Each row comes from the steps of one path. Every step used is in the known rows, and no mark comes twice. Write the path behind each row, first mark first.
Known rows:
X -> C: [-1.12  4.46 -0.27 -1.85 -2.26 -1.70  0.95  0.06  3.48 -0.24 -1.25  0.47
  0.71  4.08 -1.34  1.80 -1.16  1.22  0.82  0.42]
T -> C -> V: [-2.18  3.94 -1.31 -0.43 -3.35 -1.33 -2.07  1.39  3.13 -1.55 -1.56  0.32
  0.89  5.75 -0.83  1.50 -0.85  3.96 -0.25 -1.79]
P -> X -> Z -> T -> C: [-3.08  1.22 -1.27 -3.30 -4.00  0.10 -2.32  0.49  3.68  2.48  0.33  1.45
  0.92  7.22  0.78  2.54 -0.06  0.96  3.10 -0.81]
B -> X -> C -> P -> Z -> T: [-1.71  1.25 -0.64 -2.54 -0.59  2.03 -1.22  0.03  1.74  1.77 -0.02 -1.25
 -1.28  4.85  0.78  1.89  0.16  1.55  2.12 -1.73]
P -> Z -> T -> C -> B -> X: [-3.01 -0.47 -2.12 -1.93 -3.47 -1.73 -4.85  1.54  2.32 -0.35  0.01  1.66
 -0.88  4.45 -0.69  3.05  2.14  1.35  0.64 -1.56]
A -> C -> P -> X -> Z -> T: [-1.15  2.15  0.43 -3.20 -4.20  4.26  0.94  0.58  2.70  4.26  0.97 -1.44
  0.12  6.22  0.41  2.25 -0.52  0.76  4.69 -1.57]
X -> C -> V: [-0.50  4.70  0.25 -0.72 -1.74 -1.10  0.31  1.04  3.47 -0.59 -1.91 -0.67
  0.71  3.68 -1.51  1.43 -1.64  2.75  0.61 -0.58]
Z -> T -> C -> V: [-2.15  1.96 -1.02 -1.00 -3.98  0.20 -3.46  2.18  2.83 -0.99 -1.61  0.98
  1.07  6.35 -0.29  1.19  0.27  4.13  0.29 -2.82]
X -> Z: [-1.93  4.66 -0.68 -2.45 -2.87 -0.68  0.33 -0.94  2.69  0.39 -1.07 -0.96
 -0.10  3.59 -0.44  0.53 -0.45  1.50  0.75 -0.20]
P -> X: [-0.62  5.85 -0.18 -2.47 -4.00  0.29  0.28  1.36  3.71  0.95 -1.42  0.78
  1.13  5.84  0.27  1.86 -0.02  1.60  1.68 -0.92]
Z -> T -> C: [-2.84  1.84 -1.58 -2.18 -4.53 -0.21 -2.75  1.36  2.91 -0.86 -1.03  2.05
  1.04  6.70 -0.04  1.52  0.46  2.53  0.53 -1.73]
X -> Z -> T -> C -> P: [-3.07  1.28 -1.43 -2.17 -2.99  1.65 -2.55 -0.56  2.32  1.43  0.32 -0.98
 -0.46  6.39  0.73  1.34 -0.46  2.68  2.00 -1.71]
B -> X -> C -> P: [-1.14  3.70 -0.55 -1.60 -0.50 -0.27  0.76  0.67  1.96  0.34 -0.32 -1.94
 -0.79  4.99 -1.58  2.52 -0.55  3.79  0.96 -0.78]
T -> C -> B -> X: [-2.29  1.96 -1.94 -1.03 -3.44 -3.93 -2.85  2.12  2.51 -1.72 -0.43  1.12
 -0.52  4.50 -3.12  3.72  1.29  3.70 -0.54 -0.53]
T -> C -> P -> X -> Z: [-2.35  3.69 -1.30 -2.17 -2.78  0.65 -0.78 -0.66  3.46  3.12  0.83 -1.06
  0.05  7.12  0.82  2.91 -1.44  1.79  3.40 -0.66]
P -> Z -> T -> C: [-3.54  1.35 -2.04 -2.41 -3.87  0.59 -3.22 -0.27  2.91  0.13 -0.54  1.86
  0.39  6.13  1.77  1.29  0.31  0.00  1.27 -1.81]
Z -> T -> C -> B -> V: [-1.47  0.70 -1.28 -0.48 -2.95 -1.66 -4.83  2.88  2.73 -2.29 -0.83  2.04
 -0.41  3.38 -1.21  2.77  1.33  3.17 -1.19 -0.96]

Which path is each row?
[-0.72  3.82 -0.67 -1.39 -3.16 -2.44 -1.28  2.47  2.15 -1.43 -1.34 -0.12
 -0.79  2.94 -2.95  2.48  1.94  3.65 -0.76 -0.61]
C -> B -> X
[-3.21  1.01 -2.00 -1.42 -2.64 -4.22 -2.61  0.68  2.59 -0.33  0.33 -0.10
 -1.12  3.58 -2.90  3.55  0.90  2.75  0.25  0.33]
T -> C -> B -> X -> Z
[-1.92  0.64 -0.89 -2.30 -4.51 -1.24 -3.57  1.30  4.00  2.32  0.46  1.59
  0.38  5.09 -0.64  3.54  0.77  0.70  3.08 -0.06]
P -> X -> Z -> T -> C -> B
[-1.12  3.67 -0.61 -2.29 -2.92  3.76 -1.88 -0.30  1.90  1.17 -0.82 -0.97
 -0.53  4.86  2.57  0.07  0.53  1.12  1.58 -2.73]
C -> P -> Z -> T
[-1.14  2.63 -0.11 -2.25 -1.61  2.67 -0.88 -0.82  2.56  2.04 -0.33 -0.79
 -0.29  4.67  1.81  1.03 -0.77 -0.08  2.58 -1.38]
X -> C -> P -> Z -> T
[-2.01  4.19 -1.62 -0.97 -3.12  0.44 -1.44  0.13  2.55 -0.43 -0.47 -0.30
  0.27  6.74  0.10  1.74 -0.89  3.10  0.73 -1.74]
T -> C -> P
[-0.62  4.60  0.06 -2.46 -2.57 -0.88  1.15  0.92  4.26  1.70 -0.94  0.99
  1.22  5.40 -0.46  2.98 -1.26  0.64  2.64  0.59]
P -> X -> C
[-1.34  2.54 -1.51  0.25 -2.24 -3.06 -3.32  1.98  3.02 -2.66 -0.58  1.37
 -0.67  2.82 -1.87  3.10  0.29  2.70 -1.50 -0.16]
T -> C -> B -> V
[-0.68  3.73  0.13 -3.20 -3.24  3.54 -0.94  0.49  2.74  3.76 -0.09 -1.48
 -0.08  6.10  1.63  1.14  0.09  2.14  3.62 -1.77]
C -> P -> X -> Z -> T
[-0.81  5.64 -0.07 -2.53 -2.57  1.96  0.47 -0.39  3.15  3.35 -0.03 -2.05
 -0.21  5.47  1.06  1.58 -0.85  1.73  3.15 -0.86]
C -> P -> X -> Z
[-2.76  3.72 -1.88 -1.24 -2.47  1.04 -1.85 -1.44  2.64  0.66 -0.11 -0.46
 -0.37  6.22  1.93  1.36 -1.09  0.74  1.45 -1.67]
T -> C -> P -> Z
[ 0.01  6.41  0.03 -2.00 -3.22  2.39  0.38  1.16  3.03  1.81 -0.81 -1.02
  0.41  6.18  0.83  1.79 -0.41  2.54  2.13 -1.65]
C -> P -> X
[-3.53  0.10 -2.03 -2.50 -2.11  0.71 -2.88  0.30  1.48  1.20  0.69 -1.44
 -1.12  6.83 -0.28  2.16  0.60  4.29  1.40 -2.08]
B -> X -> Z -> T -> C -> P
[-0.17  3.89  0.02 -0.91 -2.73 -3.00 -0.28  1.00  3.69 -0.45 -1.00  0.69
  0.26  2.02 -2.80  2.64 -0.24  0.88  0.78  1.23]
X -> C -> B
[-2.39 -0.05 -1.75 -1.58 -4.07 -2.41 -4.40  3.12  2.30 -1.29 -0.55  1.64
 -0.28  4.97 -2.43  3.34  2.41  3.72 -0.04 -1.28]
Z -> T -> C -> B -> X
[-2.49  0.34 -1.40 -1.75 -4.35 -1.91 -3.89  0.49  3.14  0.42  0.13  1.10
 -0.14  3.84 -1.53  2.46  0.92  1.49  1.16 -0.15]
X -> Z -> T -> C -> B
[-0.55  4.91 -0.04 -1.28 -1.54  0.53  0.88 -0.21  2.77  0.55 -0.72 -1.34
  0.21  4.54 -0.65  1.65 -1.45  2.17  1.42 -0.26]
X -> C -> P
[-4.29 -0.52 -2.25 -2.99 -2.82 -1.48 -2.76  0.60  2.09  0.31  0.17  0.40
 -0.46  6.34 -0.92  2.28  1.12  3.36  0.82 -1.31]
B -> X -> Z -> T -> C
